What can hang from each mark
q_699: q_886 q_905 q_933
q_905: q_699
q_388: q_214
q_777: q_388 q_699
q_214: q_55 q_467
q_933: q_55 q_467
q_886: q_388 q_699
q_573: q_905
q_467: q_214

Each row was made from one small tree. Brackets hold a mark, then the marks that hang from it, in the order of their numbers. Every link used is in the known rows. Write each row's tree.
Known rows
{q_777 {q_388 q_214} {q_699 q_905 q_933}}: [ -6   1   2  16  13 -11   4  33 -13  -9  16 -54   2 -28 -29  12 -24 -17
 -10 -13 -23 -10]
{q_699 q_886 q_905 {q_933 {q_467 {q_214 q_55}}}}: [  7  -1   8  17 -20   3 -18  34  -3 -10  -1  19  -5  15  -8  10  15   6
 -13   4  17   3]
{q_573 {q_905 {q_699 q_886}}}: [ -2  -2   2 -17  -8   3  -3  23  18  14  -3  27  12   0  21 -23  -6   8
  16  16  -6  14]
{q_905 q_699}: [  2  -2  -3 -33 -11  -6   4 -21  -9  21  -1 -10   6   1  15 -13 -11   0
  25   8  -9  -1]
{q_573 {q_905 {q_699 {q_886 q_388} {q_933 q_55 q_467}}}}: [ -1  -1   5  -6   2  14  -2 -20  11  19  -1  46  -1   4  21 -22   2  15
  14  10  13  19]
{q_777 q_388}: [ -4   0   0 -11  20  -8  11  17 -11  -9  -4 -42   9 -15 -10 -12 -12 -29
  -3   8 -26 -15]
{q_777 q_388 {q_699 q_886 q_933}}: [ -2   0   7  27   4   3   5 -10 -11 -20  20 -38  11 -21 -33   3  -3  -6
 -12   1 -18 -18]
{q_573 {q_905 {q_699 q_933}}}: [  2  -2  -2 -21  -1   1  -2  -6   8  26   3  20   6  -7  23 -28 -25  11
  20   8  -8  10]
{q_886 {q_699 q_905 {q_933 q_55}}}: [-11   0  -8  -1   0   5  -2 -48  -2   6  -2  11  -3   6  17  -3  -7  12
   6  -9   2  11]
{q_388 q_214}: [  3   3  -8 -31  15 -18  10  70   9   8 -15 -24   6 -10   5   3 -19   0
 -15   1 -17  -1]
{q_388 {q_214 q_467}}: [  5  -2 -14 -22   3 -14  11  95  16   0  -6 -20   5  -4  -1  -2 -16 -15
 -10   0 -11 -16]
{q_905 {q_699 q_886}}: [  2  -1   1 -17 -24  -1  -3   2  -1   7  -2   1   7   8  12  -7   6   8
  17  12   0   2]
{q_699 {q_886 q_388} q_905 {q_933 q_55 {q_467 q_214}}}: [  2   0  10  16   1  18 -15   7   4 -15  -8  27 -14  17  -7  14  30   0
 -14   4  28   7]
{q_699 {q_886 q_388}}: [  3   3   0  -2   4  -3   1   8  14 -19 -13  -4   7   3  -2   0  19 -13
  -1  11  -9 -11]
{q_777 q_388 q_699}: [ -7  -1   3   0  22  -4  17 -17 -14  -8  16 -56  16 -25 -28  -2 -15 -28
  -1   2 -32 -21]
{q_905 {q_699 {q_886 {q_388 q_214}} q_933}}: [  6   3   1  -9 -15  -2  -5  10   0  10   0  -6  -4   1   7  -4   3  13
  12  -2   3   0]
{q_886 {q_388 q_214} {q_699 q_905}}: [-16   7  -9 -15  22 -10   3  13  10   2 -11 -36  -1  -3  10  -3  -4 -18
  12 -16 -13   3]
{q_933 q_55 {q_467 q_214}}: [ -1  -4   6 -35  27  17  11  10  -4  20 -11   8   2  10   0  -2   6   5
 -21  15  15   3]
{q_388 {q_214 q_55}}: [  2   1  -7 -28   7 -24  19  72  -4  19 -11 -20  10  -4   4   3 -15  -2
 -16   0 -25  -4]
{q_573 {q_905 {q_699 q_886 {q_933 {q_467 q_214}}}}}: [  2  -2   7 -16  -3  14 -11  31  14  23   3  24   5   0  13 -25  -9  21
   6  12  10  13]
{q_886 {q_699 q_905 q_933}}: [ -8   2  -9  -1  -3  -3  -7 -41   0   2   0  -7  -1   0  14  -7 -14   8
  12 -11  -4   4]

Write each row's tree
[  4  -3  -2 -23 -13   4   3 -44 -15  27   2  14  -3   4  18  -9 -11  19
  15   4   3   5] | {q_905 {q_699 {q_933 q_55}}}
[  3  -2   9  14 -11  17 -17  23   2 -12  -7  37 -10  19  -3  15  21  16
 -21   8  31  13] | {q_699 q_886 q_905 {q_933 q_55 {q_467 q_214}}}
[  7   1  -1  25 -26  -5 -20  12   8 -28  -7  22  -4   7   1  13   8   6
  -4   4   5   4] | {q_699 q_886 q_905 q_933}
[ 10  -1   0 -20 -11  -1  -1 -55 -16  25   6   4  -4   1  14 -13 -13  17
  21   0  10   3] | {q_905 {q_699 {q_933 q_467}}}
[  5  -3   0   7  -1   2  -4 -51 -10  -2  -6  39 -12  11  11   9  -1   6
  -3   0  20  14] | {q_699 q_905 {q_933 q_55 q_467}}
[  1   1   2  11   9   6   9 -14   6  -5   8  -3   4  -8 -18  16   8  12
 -16  -2  -5  -6] | {q_777 {q_699 {q_886 {q_388 q_214}} {q_933 q_55}}}
[ -8  -2   9  38  -3   8   1  -9 -12 -25  15 -13   3 -10 -28  15   6 -11
 -11   1  -8  -5] | {q_777 q_388 {q_699 q_886 q_905 {q_933 q_55}}}
[  2  -1   1  -9 -12   5  -8  11  15  15   1  30   7  -2  20 -23 -11  18
  14  11  -1  13] | {q_573 {q_905 {q_699 q_886 q_933}}}
[  2  -2   0  24 -22   5 -13   3   4 -22  -9  44  -6  14   7  18  16  12
 -11   7  13  12] | {q_699 q_886 q_905 {q_933 q_55}}
[ -5  -1   4  23   7  -4   2 -26 -19 -16  20 -43   4 -23 -29   5 -17 -25
   2  -7 -23 -16] | {q_777 q_388 {q_699 q_905 q_933}}
[  8   1   5  -3 -15   5  -6 -46  -7   8   4   8  -6   7   7  -9  11  12
  20   2  17   1] | {q_905 {q_699 {q_886 q_388} {q_933 q_467}}}
[-11   3  -3   4  19   9   1 -88  -4   4  -3   8 -11   9  13  -6   7  -4
  14 -15  13   8] | {q_886 q_388 {q_699 q_905 {q_933 q_55 q_467}}}
[  3  -3  -4   4  -7  -1  -5 -25  -6  -5  -7  29  -8   6  11  10  -5   2
  -2   1   2   7] | {q_699 q_905 {q_933 q_55}}
[  3   2   5  26   0  -3  -5 -20   4 -17   9  -6  -2  -5 -20  21   8   0
  -4  -8   6  -3] | {q_777 {q_699 {q_886 {q_388 q_214}} q_905 {q_933 q_467}}}
[  3   0   5  29  -5   9 -11 -36   2 -23  -9  46 -15  18   3  15  29   1
  -4   2  28  12] | {q_699 {q_886 q_388} q_905 {q_933 q_55 q_467}}
[  3   1   5  13  13   8   9 -33   3  -2   8   5   1  -5 -17  16  11  14
 -17  -3   9  -2] | {q_777 {q_699 {q_886 {q_388 q_214}} {q_933 q_55 q_467}}}
[-12   2 -14 -17  17 -10  20  30   7  15   1 -37   5   1   3 -16  -2 -25
   8 -16 -18 -18] | {q_886 {q_388 {q_214 q_55 q_467}} q_699}
[  3   3   4  25   0   4  -9  10   6 -18 -12  36 -17  13   3  20  24   6
 -15  -3  28  17] | {q_699 {q_886 {q_388 q_214}} q_905 {q_933 q_55 q_467}}
[ -3   2  -7 -10  11   2   3 -66  -4  13   2  -5   1  -2  13 -15 -14  20
   5 -10   5   2] | {q_886 {q_699 {q_933 q_467}}}
[ -4   0   5   7  31   2  20   2 -19   7  15 -36   1 -23 -26   7 -18   1
 -23  -8  -6  -4] | {q_777 {q_388 q_214} {q_699 {q_933 q_55 q_467}}}
[  6  -1   9 -11 -15   8  -4 -10 -13  21   8  -4  -3  11  -1 -10  13   9
  12   2  11  -4] | {q_905 {q_699 {q_886 q_388} {q_933 {q_467 {q_214 q_55}}}}}
[-11   4 -14 -20  22  -5  13  29  17   7  -2 -40   2  -4   4 -15  -5 -21
   8 -15 -12 -16] | {q_886 {q_388 {q_214 q_467}} q_699}
[  8   3   4  29  -9   0 -18 -26   5 -29  -6  23 -12  10  -2  11  21  -6
   3  -2  19   3] | {q_699 {q_886 q_388} q_905 {q_933 q_467}}
[  4  -4 -13 -19  -4 -21  20  96   4  11  -2 -17   8   1  -2  -3 -12 -19
 -11  -2 -19 -18] | {q_388 {q_214 q_55 q_467}}
[ -4  -2  -1  20 -13  -9   6  32   8 -18  12 -15   9   1 -23  17  15 -30
   1  -3 -14 -17] | {q_777 {q_699 {q_886 {q_388 {q_214 q_55 q_467}}} q_905}}
[  4   4   0  23 -14 -12 -10  47   5 -19  -8   7  -7   6  -3  16  14  -8
  -7  -7  -3   0] | {q_699 {q_886 {q_388 {q_214 q_55}}} q_905 q_933}
